Known rows, with every way that one mark hangs from another
kini{gulin{laba}}: [  6 -13 -17  15   9 -11 -11  -3  -6  18   1  -1   4 -15   6 -10   3  12
  -4 -13  -3  10   6   0  -8  -3   7   8  -9   2   0  -2  12   2   8  -3
  -8   0  -7  -4 -20  -6   0   2 -11   9  -2 -11  14 -21  13  -1 -10  15
  -1   6  12  -5   2  -2]
laba{venub{kini{gulin}}}: [ 11 -19 -19  14  10   1  -7  -1  -2  16   9   3  10  -7   1 -18   3   4
   4 -16   1   5   3   0  -1  -1  -1   8  16   0  -1   3  15   6   9  -7
 -17   5  -5  -9  -1 -22  -9  -1 -11   9   0  -9   5   3   1  -2  -5   8
  -4   9   6  -4   2  11]
bezum{norotu{laba{gulin{kini} venub}}}: [  5  -2 -15  15  13  -2  -3  -1 -10  12   8   8   6 -18 -11  -7   1   7
  -9 -24   3   4  -5  -4 -11   2  12   4  28  -5   1  -7  -4   1   4  -9
 -22 -12  -2  -7  -7  -6 -16 -15  -8   5  -9  -8   0  -6  -2 -10  -9   3
 -10   6   6  -7  -5  13]
norotu{laba{gulin venub{bato kini}}}: [  9 -11 -15  14   7   6   3  -9   9  13  11   7   9 -14 -13  -4   5   8
  -2 -23   1  -9  -6   6  -9   8   9  10  33   2  -4  -2 -13   0   6  -6
 -25   0   2  -9   7 -11 -12 -16  -8   2  -3  -7   4   9   0   3  -8   5
  -5  10   3  -6  -3   0]
kini{gulin}: [  4 -16 -15  16  10  -9  -8  -4  -6  19  -1   2   8 -12   8  -8   6   7
  -1 -11  -3  11   8   1   4  -4   2  10   8  -1   0  -2  16   4   7  -6
  -6  -3  -9  -4  -9 -12  -4   2  -8   5  -6 -10  13 -14   9   1  -9  18
   1   2   9  -4   4   6]
laba{gulin norotu venub{bato}}: [  5  -6 -15  13   0  -6  10   2  10  15   6   4  10 -11 -11   4   2  13
  -4 -34   5  -4   3  -5  17   4  16  12  22   1   2  -5 -15  -1  10   1
   2 -11   1  -9   5   1  -4  -6 -10  -4  -7 -12  -2   1   8   7  -7  14
   3  -3   4   7   8  13]
gulin{kini laba{norotu venub}}: [  0  -4 -24  13   6 -14   0  15  -2  12   4   1  -3 -15 -10   1  -6  13
  -5 -31   2  10  15 -19   6  11  11   1  -3   6   2  -6  -7   2   9  -1
 -20 -11   4 -13 -14   4  -4  -8  -9   7  -4 -14   6   3  13 -11  -4   4
  -1   5  12  -2   4  27]
kini{gulin{laba{venub{bato}}}}: [ 15  -9 -15  11   3  -9  -2   1  -1  14   6  -1   2 -14  -4 -10  -2  20
  -5 -22   3   4  14   7  -2   1  16  13   3   5   1   2  -3   1   8   3
  -6  -1  -1  -9 -15 -10  -5  -2  -6   7   5 -10  13  -4  10  -2 -10  14
  -6   5  11   0   1  -7]
venub{bato bezum laba{gulin{kini}}}: [  4  -3 -13  15  12   4  -4   1   3  16  -5  13   3 -13 -22   4  -1   9
  -7 -18  -2   6  11  -2 -23   7  10   6  41  10   2   0   6  -1   6  -3
  -3   3 -11  -6  -3  -3 -18 -19  -7  -2  -2 -12   3 -17  24  -1 -12  24
   7 -10   6  -8   4  -6]
venub{bezum}: [  2 -17 -12  14  11   1  -5   3  -6  16   6   4   7 -10   4   3  -1   9
   3 -12  -5   8   3  -5  -1  10   1  10  19   2   2  -3   5   3   8  -5
  -3   2 -10 -11  -4  -4  -9  -7 -10   3   5 -12  15 -14  15   4  -9   7
   0   6   1  -4   4   4]
laba{norotu}: [ -3 -12 -19  15   5  -7  -1   8   6  16   0   5   5 -12   4  10   6   5
   2 -23  -2   7   9 -11  20   5   3   5   2   0   1  -8   2   2   8  -2
 -11  -6  -3  -9  -5  -2   3  -3 -10   1  -8 -14   8  -8   9   3  -8   6
   6   0   6   0   9  25]
bezum{norotu{laba{gulin}}}: [  2  -6 -14  16  14   1  -6  -7  -5  15   7   8  13 -18  -1  -1   8   4
  -6 -16  -2  -3 -14  -1 -10  -3   8   3  16  -5   0  -9  -2   0   5  -7
 -15  -7  -4  -4  -8  -4  -3 -12 -11   3 -13  -9   8 -17   1  -1 -14   3
  -4  11   3  -5  -4  -4]
norotu{bezum laba{venub{bato kini}}}: [  6 -13 -22  11   9   3   5   3  10   9  13   4   7 -18  -9  -8  -1   9
   7 -16   0 -10 -10   2 -18  16   8   6  18   5  -8  -2 -10   6   6  -5
 -17   4  -2  -8   7 -24  -1 -19  -1   5   4  -9  11  18   1   0  -8  -1
  -5  12   6 -10  -1  25]
kini{gulin{laba{norotu venub}}}: [  5  -9 -23  14   4 -16  -3   6  -6  17   6  -6   0 -11   5  -6   2  11
  -3 -26   3   5   7  -7   8  -5   8   5  -8   4   3  -2   4   4  10   4
  -9  -9   3  -8 -12  -4   0   4  -9   5   4 -12   2  -6   7  -4  -5  13
  -6   8  10   1   3  19]
gulin{kini laba{venub}}: [  5  -5 -21  12   8  -9  -5  13  -1  10   3   3   1 -17 -12 -12  -8  12
  -4 -25   0  14  14 -11  -1  15  13   3  -1   6   2  -3  -1   3   7  -6
 -18  -8  -4  -8 -19  -2  -8  -8 -10  13  -2 -11   8  -1  11 -13  -6   5
  -4   8  13  -5   2   9]
gulin{kini laba}: [  1  -7 -20  15  10  -8  -8   8   0  12  -4   4  -1 -18  -9  -3  -5  13
  -5 -20  -4  14  13 -12  -3  11  11   2  -4   6   0  -6   3   1   6  -7
 -15  -2  -7  -6 -24   1  -5  -8 -10  12 -11 -13  16 -13  18  -9 -11   7
   2   6  13  -9   3   5]
venub{kini laba}: [  4 -12 -26  15  14  10 -13   8  13  14  -1  10  13 -11 -10  -2   7  -9
   7  -8  -5   7   4  -6   5   6   3  -1  11  10   1  -1  21   7   6  -4
 -28   9  -7  -9 -12 -16   1 -10 -12   5  -9 -12   8  -2  11  -4 -13   5
   5  14   6 -15   5   1]
laba{gulin venub}: [  4 -12 -14  13   4  -3  -1   2   3  15   8   4  16  -9  -6 -11   0   6
  -2 -23   0   5  -5  -2   8  10   8   8  27   1   5  -4  -5   1   8  -9
  -3 -14  -7  -4  -1  -2  -5   0 -15   6  -4  -9  -1  -5   3   0  -6   9
   2   1   4   3   7   4]
gulin{kini laba{norotu}}: [ -1  -6 -23  15   8 -14  -2   9  -1  13  -3   2  -5 -17  -7   8  -2  11
  -4 -27  -1  11  18 -20   3   7   9  -1 -11   4  -1  -8  -1   2   7  -2
 -15  -5  -1  -7 -19   5  -1  -8 -11   7 -11 -15   9 -11  17  -7  -8   8
   3   3  14  -4   6  18]
norotu{bezum laba{venub{kini}}}: [  3 -17 -27  12  11  -1   0   6   4  10  15   3  10 -15  -2 -13   1   2
   9 -12  -3  -2 -19  -3 -15  13   1   2  14   5  -6  -4  -4   9   7 -10
 -21   0  -3  -5   5 -22  -1 -13  -6  10   4  -8   8  16   0  -4  -8  -2
  -6  19   6  -9   2  33]
bezum{norotu{laba{venub}}}: [  4  -7 -18  11  11   2  -5   4  -6  12  11   4   8 -19   1  -3   3   4
  -1 -15   0   2  -4  -3   6   7   9   7  14  -2   2  -5   2   5   6  -3
 -18 -10  -1 -13 -12 -12  -3 -12  -8   6  -3  -9   9   0  -5  -7 -11  -9
 -12  18   4  -8  -6  11]
norotu{bezum laba{gulin venub}}: [  0 -10 -19  13   5 -11   3   2   2  12  13   2  12 -19  -2 -12   3   7
   0 -16  -1  -4 -25   1 -21  11   6   6  24   0  -3  -6 -14   3   6 -12
  -6 -16  -7   0   6  -7  -5  -7  -7   6   1  -8  -1   4  -1   2  -9  12
  -1   4   6  -1   3  27]
kini{gulin{laba{venub}}}: [ 10 -12 -18  13   7 -12  -9   2  -7  15   7  -3   6 -13   2 -15   0  14
  -2 -15   0  10   6   1  -2   0   9   8  -2   6   3   1   7   4   9  -3
  -8  -6  -3  -8 -17  -7  -4   2 -10  10   5 -10  10  -7   7  -6  -7  12
  -7   7  11  -2   1   1]

Rows
[  5  -1 -21  12   3 -12   6  12   5  11   1   2  -6 -16 -17   7  -7  20
  -6 -37   5   5  22 -13   8   8  19   6  -2   7   1  -4 -14   0   8   3
 -14  -6   5 -13 -14   1  -4 -13  -7   4  -5 -14  10   5  15  -7  -7   6
  -2   2  12  -2   4  23]  gulin{kini laba{norotu venub{bato}}}
[ -4  -8 -20  16   9 -19   4   6   2  13   2   6   5 -14  -6  -1  -1   9
  -1 -27  -1   3  -6 -16 -10   2   7   0  16  -3  -4  -9  -9   1   8  -6
   1 -11  -7   4   6  -3  -2  -6  -8   5 -14 -12  -1  -8  14   0  -7  22
   8 -13   9   0  13  43]  laba{gulin{kini} norotu{bezum}}
[ 10  -2 -10  13   8   5   3  -7  -1  13  10   7  11 -17 -10  -1   5  10
  -8 -24   4  -6  -9   5  -3   3  19  11  28  -4   1  -5 -12   0   5   0
  -8  -6   1  -9  -4  -9  -8 -15  -7   1  -7  -8   6   0  -3   0 -12   0
  -8   7   2  -4  -6  -8]  bezum{norotu{laba{gulin venub{bato}}}}
[  6 -17 -23  15   8  -3  -3   0  -3  17   8   0   5  -5   3  -7   5   3
   3 -24   3   1   5  -8  13  -8  -3   7   7   0  -1   0  12   6  10   2
 -18  -1   2 -10   4 -18  -2  -2  -9   2  -2 -11   0   4   1  -1  -2   9
  -6  10   5  -1   6  26]  laba{norotu venub{kini{gulin}}}
[ -1 -12 -14  14   4  -1   4   4  -6  17  14   3   9  -4   0   4   0  11
   1 -29   0  -3  -8  -9   4   7   2   8  29  -1   5  -5 -10   1  11  -1
   5  -9   0 -12   9   3 -11  -7 -11  -2   6 -11  -6 -11  11   7  -2  11
  -3   1  -3   5   6  19]  laba{gulin norotu venub{bezum}}
[  5 -14 -23  11   5  -1  11  13  11   9  11   5   7  -9  -9  -2  -1   9
  10 -27   3  -8  -2 -12   3   8   9   4   7   5  -5  -3 -14   6  10   2
   1   7   1  -9  10 -20   5 -13  -6   4  -2 -12   7  19   7   1  -6   2
   0   4   4  -4  10  41]  laba{norotu{bezum} venub{bato kini}}
[  7 -16 -20  15  14  -4 -13  -5  -5  15   4   0   6 -12  -1 -12   4   7
   1 -11  -3   5   5  -2  -9  -6   0   3  -8   4  -2   0  12   4   8  -2
 -22  14  -4  -6 -16 -14   0  -3 -12  11  -3 -10  14 -12  11  -4  -9  11
  -3  12  10  -9   0  -8]  venub{kini{gulin{laba}}}
[  6 -13 -28  12   8 -10   0  16   4   8  15   0   8 -10  -5  -9  -3   5
  10 -24   1  -3 -12 -16  -2   7   8   0 -16   8  -2  -6 -11   7  12   3
  -9   8   2  -8  -3 -13  11  -9 -11  11   1 -13   6  10   8  -6  -5   0
  -3  12   8  -6   8  29]  gulin{laba{norotu{bezum} venub{kini}}}
[ 11 -12 -18  14  22  19 -16   7  -4  12   8  12  11  -7  -8   1   3  -7
   8  -4  -4   2  -3  -8 -11   0   3  -2  15   7   5  -1  20   7   8   4
  -9  23  -9 -16 -13 -21  -2 -20 -12   3  -1 -11  11 -10  16  -6 -13   0
  -6  18  -1 -18  -1 -13]  venub{bezum{norotu} kini laba}
[  4 -13 -30  15  15  -7  -7   8   4  16   1   6   8 -10   0  -6   9  -6
   9  -9  -3   0  -9  -7 -12  -9  -4  -3   1   9  -4  -1  17   9   9   4
  -6   7  -6   1   1 -25   9  -4  -9   2  -3 -12  -2  -3  12  -1 -11  20
   3   2   8 -13  10  35]  venub{kini{gulin} laba{norotu{bezum}}}
[  4   0 -18  15   9  -2  -3   2  14  15  -9  12   5 -16 -24   3   2   4
  -9 -21  -2   7  12  -1  -8   6  15   5  33   8   0  -2   6  -1   4  -5
 -13  -4  -8   0  -9  -5 -10 -13  -9   1 -13 -11   3 -13  20  -2 -15  20
  10 -10  10  -8   7  -1]  venub{bato laba{gulin{kini}}}
[  2  -3 -13  18  17  -3  -6  -8  -9  14   1  10   5 -21  -9  -2   5   5
  -9 -18  -1   5  -3  -5 -13   0   8   2  23  -5  -2  -9   0   0   3 -10
 -19  -7  -4  -2  -8  -4 -12 -17  -8   5 -18  -9   6 -16   4  -7 -12   7
  -6   2   7 -10  -5  10]  bezum{norotu{laba{gulin{kini}}}}
[  1  -7 -14  15   5  -7  -2   4  -3  14   2   7   8 -12 -12 -13  -3   8
  -6 -25   2  10   4  -7  -3   9   9   5  34   0   3  -4  -3   0   7 -12
 -12 -15  -8  -3  -2  -2 -16  -6 -11   8  -9  -9  -2  -1   7  -5  -5  13
   3  -5   8   0   6  14]  laba{gulin{kini} venub}
[  1 -11 -22  14  12   2  -7  13   2  17   3   7   6  -8   0  15   4   0
   4 -13  -4   4   3 -10   3   6  -1   4  17  11   5  -5  10   4   9   5
  -7  -1  -4 -15  -6  -3  -2 -10 -10  -4   6 -15   1 -12  22   2 -11  10
   3   4   2  -6   7  15]  venub{bezum laba{norotu}}
[  4 -15 -23  13  10   5  -5   2   4  12  11   4   7 -16  -3  -7   4   1
   5 -15  -1   0  -3  -1   2  11   1   6  19   3  -3  -3   3   6   6 -10
 -37   0  -1 -13  -1 -15  -8 -13  -8   6   3  -8   6  13  -4  -3  -5  -5
  -8  19   4  -9  -3  16]  norotu{laba{venub{kini}}}
[  9 -10 -22  13  13  12  -7   6  22  14  -4  12  11 -12 -15   2   5  -1
   4 -13  -2   2  10  -1   3   9   9   4  18  12  -2   0  14   4   7   0
 -21  12  -6 -10  -9 -17   3 -15 -12   3  -8 -12  12   1  16   0 -15   7
   6   9   6 -13   5  -7]  venub{bato kini laba}
[ 10  -4 -13  12  16   1  -9  12 -18   9  12   6   0 -12 -13  -7 -11  17
  -2 -20   2   8   9 -12 -16   6  14   3   6   5   6  -2  -1   4   9   0
  -1   5  -4 -18 -21  -7 -12 -18  -8  10   3 -12  15 -11  12 -16  -7  -2
 -11  14   6  -7  -4  -1]  gulin{kini laba{venub{bezum{norotu}}}}
[ -4  -8 -17  18   8 -12   1   1   3  16  -4   7   4 -12  -8   5   3   7
  -5 -30  -1   8   6 -15   4   0   3   3  19  -3  -1  -9  -4  -2   7  -7
  -9 -12  -4  -3   1   5  -9  -7 -10   2 -16 -12   0 -12  13   1  -7  18
   6 -10   9   3   9  24]  laba{gulin{kini} norotu}
[  9 -13 -11  11  11   6  -6   9 -14  13  16   7  10  -9   0  -5  -5   9
   4 -15   0   3  -3  -8  -3   6   9   6  18  -2   7  -2   5   5  10   1
   7   2  -7 -19  -9 -12  -8 -11 -11   5   5 -11  12  -7   4  -4  -8  -5
  -9  16  -2  -3   0  -1]  laba{venub{bezum{norotu}}}
[ 11  -4 -10  13  16  12  -8   1   1  15   4  13  12 -11 -15   7   3   5
  -4 -12  -1  -1  -3   1 -15  -2  16   6  30   5   6  -1   6   1   7   7
  11   8  -9  -9 -10  -6  -6 -18  -9  -4  -4 -12   8 -22  19   1 -16  13
   1   0   0 -10   1 -24]  venub{bato bezum{norotu} laba{gulin}}
[ -1  -5 -18  17  13  -3  -4   7  -1  18  -1  11   2 -10 -12  12   1  -1
  -3 -21  -3   7   5 -13 -11   1   0   1  29   7   3  -5   6   0   7  -1
  -8  -7  -4  -8  -1   4 -14 -14 -10  -5  -3 -13  -7 -16  23  -1  -9  21
   6  -8   4  -6   6  17]  venub{bezum laba{gulin{kini} norotu}}
[  3  -9 -18   9   4  -7   8   6   8  11   9   2   5 -22  -5  -2  -1  14
   3 -17  -1  -4  -8   3 -14  16  15  10  16   4  -6  -3 -15   5   6  -6
  -6 -10  -4  -4   2 -15  -1 -12   0   2   6  -9  13  11   2   2 -10   5
  -4   6   8  -4   1  26]  norotu{bezum laba{venub{bato}}}
[ 10  -9 -22  11   5   0   4   8  12  11   8   2   4  -9 -14   2  -1  11
   3 -31   4  -4  10 -11   9   7  13   6  -5   8   0  -2 -13   2  10   7
 -16   8   7 -16  -9  -7   3 -13  -9   5  -2 -14   8  11  10  -3  -6   0
  -4  15   7  -3   3   7]  gulin{laba{norotu venub{bato kini}}}
[  4 -13 -26  13   6  -1  -2  12   5  11  12   0   7  -9  -7  -2   1   5
   6 -26   2   2   2 -15  12   5   7   1  -9   7   2  -5  -6   4  11   4
 -20   6   6 -16  -8  -7   2  -9 -13   8  -1 -13   5   6   7  -7  -3  -4
  -4  17   6  -4   4  14]  gulin{laba{norotu venub{kini}}}
